Each row was made from one path, in order. Every step used is in the known rows, and no mark comes twice. Write each row's path.
Known rows
W L A T C B: [ 12.9  -8.6  11.1  -4.8   4.5  26.3  24.3 -11.7 -12.3 -27.1 -17.9 -21.0
  -5.1  19.9 -26.7  -4.1  13.8 -19.2  16.4   6.2   3.4]
T C B A: [ 11.5  19.6   7.7 -11.3  11.2 -12.1   5.0   2.5 -14.0  11.1 -20.5 -19.6
   7.0  22.5 -11.2 -55.2   0.1 -20.7  23.3   6.8   7.4]
T C W L A: [ 11.9  25.7  14.6  -9.4 -12.4  18.7 -13.9  -4.8  -9.1   1.9 -29.1  -5.4
 -12.6  17.6 -25.0  -4.8   6.5 -18.5  21.7  10.8   8.3]
W A T C B: [  6.4  -3.7  10.2  -9.3  59.4  14.5  10.9   2.5  -9.3 -39.7  -6.2 -10.7
  -1.8  22.2 -15.5 -57.2  13.5 -12.1   9.2   9.0   6.7]
T C B: [ 10.1  21.5  11.8  -9.4  13.8  -3.5   0.8  -2.9 -13.5   6.8 -10.7  -4.4
   1.2  18.5 -12.4 -52.7   1.5 -20.1  23.3   5.5   6.5]
C B W: [ 15.9  -0.9  21.0   0.8  21.1 -28.8  -1.1 -10.1 -20.3  -9.1  10.8  -3.6
  -3.8  19.3   0.5 -45.2   4.9 -17.0   1.8  -3.0   7.5]
T C: [  8.8  11.5  12.3  -2.1  -2.8   6.4  -0.3   0.7  -8.1  18.7 -18.2  -8.3
  -9.2  14.4 -17.6 -31.6  -0.7 -19.3  24.8   4.8   4.0]
B C W L A T: [ 23.1   2.1  19.7  -5.1  11.4  12.4   0.1  -3.8 -13.6 -39.3 -22.2  -5.8
 -12.0  23.8 -12.5 -12.4  14.6 -18.4 -16.9  -7.8  18.0]
W L A T C: [ 12.5 -13.4  11.0  -1.0  -2.4  30.9  23.1  -9.8  -9.7 -22.1 -21.6 -21.9
 -10.6  18.0 -29.3   6.7  12.8 -18.8  17.1   5.2   1.9]
A C B W: [ 16.4   1.1  18.1 -11.0  16.0   3.7   9.3 -10.1 -21.6   1.3   7.7 -17.7
  -6.7  21.6  -8.8 -56.1   5.3  -5.9   8.8   6.1   1.3]
T C W A L: [  6.2  22.8  12.3 -11.3   8.5   7.0 -23.1   1.9  -8.0  -2.1 -18.1  -7.4
  -8.0  18.6 -11.9 -33.3   5.6 -14.2  16.8  17.1   7.5]
L A C W: [ 16.7 -17.1  18.5  -7.6  -9.0  28.2  24.2  -7.1 -15.2 -19.8 -17.5 -23.8
 -19.4  23.4 -27.9 -12.7  -0.4 -13.2   7.7  14.0  -5.6]
A T: [ 16.3 -29.5  14.0   7.0  38.2  16.9   9.4   0.6  -4.9  -7.7 -12.9  -7.0
 -16.1  20.5 -19.5 -43.3  11.5 -13.1   6.8   1.8   4.7]
B W L A T: [ 16.9 -24.1  20.2  12.4 -10.5 -11.8  -1.0 -11.2 -10.1   0.2  -7.4 -19.2
 -17.1  13.2 -17.7  16.2  12.2 -19.0   4.3  -3.5   4.1]
L A C B W: [ 16.2 -21.2  17.7  -5.3  -3.1   7.8  30.5 -10.3 -17.9 -15.9  -5.8 -29.0
  -9.5  22.4 -21.4 -23.9  -0.2 -17.0   7.9   9.2  -7.1]
T C B W L A: [ 12.8  18.2  13.9  -5.2  -3.4 -14.4  -4.4  -7.9 -12.6  10.1 -11.6 -11.8
   1.2  16.2 -15.2 -24.9   5.0 -24.2  21.6   4.1   6.0]
W T C B A L: [ 10.5  -9.8  12.2 -21.6  21.1  11.4 -15.7   1.5  -5.6  -0.9 -15.6 -19.2
   8.7  20.7  -2.8 -60.0  -2.0  -3.8  13.8   9.4   5.4]
W A T: [  7.1 -20.8  12.6  -3.1  57.6  19.4  18.2   2.9  -9.9 -48.0  -2.4 -13.0
 -10.6  21.6 -15.2 -47.0  12.3  -8.6   1.8   7.3   4.7]
A T C: [ 14.9 -12.6  10.7   3.6  30.2  13.4  -1.9   3.5  -0.5  12.1 -23.2  -6.4
 -11.1  18.6 -24.3 -44.8  11.0 -17.4  17.9   4.0   5.9]
T C W: [ 12.3  26.9  15.8  -6.7  -0.3   9.6 -21.4   0.4  -8.0  13.3 -24.8   1.9
 -14.1  17.5 -19.3 -25.7   2.8 -16.3  20.4   9.3   9.4]
B W: [ 15.1 -17.9  23.2  14.4  -4.1 -26.0  -9.5  -5.6 -12.0  16.6   2.7  -9.3
 -19.8  11.9  -6.9  -9.5   3.2 -16.2   2.0  -5.9   4.7]

Write each row's path
[  5.7  -8.9  10.2  -5.7  52.4  18.1  10.4   4.3  -6.9 -34.3 -10.0 -12.4
  -6.6  20.4 -18.3 -47.7  12.4 -11.5   9.9   9.1   5.7]
W A T C
[  6.7  16.0  11.4  -6.9  11.8 -25.3 -14.5  -2.8 -11.7   8.8  -1.7 -12.3
   4.8  16.9  -2.7 -48.6   4.7 -20.1  18.0   9.1   5.5]
T C B W A L
[ 17.0   0.4  21.1 -21.2  15.4  45.3  -9.0  -5.9 -14.3  -9.6 -11.2 -10.0
 -18.0  22.7 -17.6 -44.0   4.5   6.8   6.5  12.8   3.9]
A C W T
[ 15.0 -15.5  23.3   1.6   0.1 -13.1 -28.8  -4.0  -3.4  23.0  -6.9  -7.6
 -12.3  10.4  -8.7 -16.8   1.4  -9.2   7.1  -4.5   6.6]
B W T C
[ 12.3  19.9  14.8  -3.9   6.3 -21.1 -11.5  -4.3 -12.0  18.6  -7.7  -4.6
  -0.4  16.0  -9.7 -42.7   2.9 -21.8  20.1   2.2   7.8]
T C B W
[ 15.1 -30.2  12.2   4.9   6.8  13.7  22.6  -0.7  -3.4  -6.7 -27.5 -21.0
 -12.5  20.3 -32.1 -15.9   3.9 -25.3  14.8   7.8  -3.5]
L A T C
[ 17.4 -10.1   9.9  -8.3  43.9 -12.5  19.4   1.7 -18.1 -19.4 -11.6 -23.9
   6.2  30.2  -6.0 -71.6   6.2 -15.7   5.1   4.3   8.7]
C B A T
[ 11.8   0.5  19.9  -4.0  36.0 -26.5   3.1  -8.9 -21.2 -27.6  15.1  -7.4
  -1.2  20.3   1.4 -49.0   7.1 -14.5  -0.8   0.1   7.7]
C B W A
[ 16.6 -17.9   4.1  -1.1  21.0  -4.4  11.0  12.8  -6.0  13.7 -37.5 -36.7
  -1.1  26.3 -18.8 -47.8   4.8 -18.2  15.4   6.1   6.7]
B A T C
[ 15.8  -5.8  10.4  -1.7  40.8   6.1  -0.2   0.9  -4.4   3.6 -17.9  -3.9
  -3.5  21.6 -20.0 -59.4  12.1 -18.3  17.1   5.1   7.7]
A T C B
[ 15.0 -19.3  15.7  -9.3   0.5  19.0  39.0  -9.2 -18.9 -23.3  -7.5 -28.7
  -8.5  24.1 -22.7 -30.7  -1.7 -15.9  10.1  11.8  -7.9]
L A C B
[ 15.2   4.1  19.7  -2.2  17.2 -20.4   0.8 -14.0 -21.6 -15.5  10.8  -7.1
  -2.4  18.6  -1.3 -31.7   9.8 -15.6   4.3  -2.6   9.5]
C B W L
[ 16.2 -15.9  18.3  10.9 -12.9 -11.8  -5.4 -10.0  -7.8  10.1 -12.0 -19.3
 -14.5  12.5 -20.2  15.8  12.1 -20.7  10.3  -1.9   4.6]
B W L A T C
[ 16.5  -3.0  11.3   0.6  33.0   0.5  -8.9  -3.0  -4.4   7.5 -16.7  -6.2
  -3.7  19.4 -20.0 -43.6  17.3 -18.6  16.7   2.5   9.6]
A T C B W L
[ 17.0 -22.0  19.5 -12.5  -4.9  36.6  18.4  -7.1 -12.9 -22.8 -18.6 -23.9
 -17.4  23.2 -27.2 -16.1  -1.0  -8.0   6.2  14.0  -5.0]
L A C W T
[ 17.1 -23.4  13.9   2.4   6.7  15.3  13.0  -1.0  -3.3  -9.9 -30.8 -17.1
 -15.0  21.8 -32.9 -13.6   5.4 -23.8  12.5  10.2  -1.3]
L A T C W
[ 18.3 -10.5   6.4  -3.3  22.4  -3.7   1.1  12.5  -6.0  11.6 -41.1 -32.6
  -3.3  27.8 -19.7 -45.3   6.7 -16.7  13.0   8.3   9.6]
B A T C W
[ -1.6 -19.7   9.8  -5.8  29.0   4.4  10.9   0.6 -14.5 -42.9  11.0 -25.3
  -3.7  19.3   4.4 -43.7   4.5  -8.3   1.8  16.7  -1.7]
W A L
[ 21.7   8.2  22.2  -4.6  11.4   1.0  -6.9  -0.4 -15.8 -27.6 -14.8   1.3
 -14.0  22.5  -3.6 -29.2   7.0 -16.7 -18.3  -9.3  18.0]
B C W
[ 16.7 -26.3  19.0 -10.1   0.8  15.4  25.0 -10.4 -15.5 -18.7  -6.3 -28.2
  -7.9  22.2 -20.8 -26.8  -1.0 -11.8   6.5   8.8  -6.3]
L A C B W T
[ 16.9  -3.9  19.3 -15.8  21.1  10.5   3.8  -9.8 -19.3  -2.6   6.7 -16.8
  -5.2  21.5  -8.3 -59.4   4.7  -0.8   7.2   5.6   1.8]
A C B W T
[ 21.7   7.5  20.6  -6.5   1.2   9.8   1.9  -4.9 -17.0 -39.5 -19.1  -5.8
 -12.1  22.6  -8.9  -7.2  10.6 -18.2 -16.6  -8.1  17.1]
B C W L A
[ 15.7   7.1  20.3  -7.1  -5.4  26.9  -2.5 -10.8 -16.1 -33.3 -18.9  -5.2
 -21.4  21.6 -21.4   9.9  10.4 -11.7   4.5   9.5   8.6]
C W L A
[  8.3  27.8  14.8 -11.2  12.7  12.2 -17.4   1.5  -8.9  -6.4 -21.3  -1.2
 -11.5  18.4 -18.3 -29.7   5.4 -14.1  17.6  12.2   9.6]
T C W A
[ 10.0  -5.3  17.4  -3.9  31.8 -33.5  -3.4  -8.4 -20.1 -26.0  18.5 -12.9
   2.0  20.4   7.7 -51.8   6.9 -14.5  -1.0   4.6   5.7]
C B W A L
[ 16.8   1.7  12.2  -1.5  28.2  22.2 -15.0   0.0  -1.8   4.1 -29.0  -1.2
 -12.9  20.4 -26.5 -31.9  17.2 -14.6  16.3   7.5  11.4]
A T C W L
[ 10.8  -9.8  18.0 -15.1  14.7  29.7 -12.0  -0.8  -2.9   1.1 -16.6  -5.0
  -6.0  14.7 -14.0 -39.0  -3.0  -2.5  15.4   3.0   5.1]
W T C
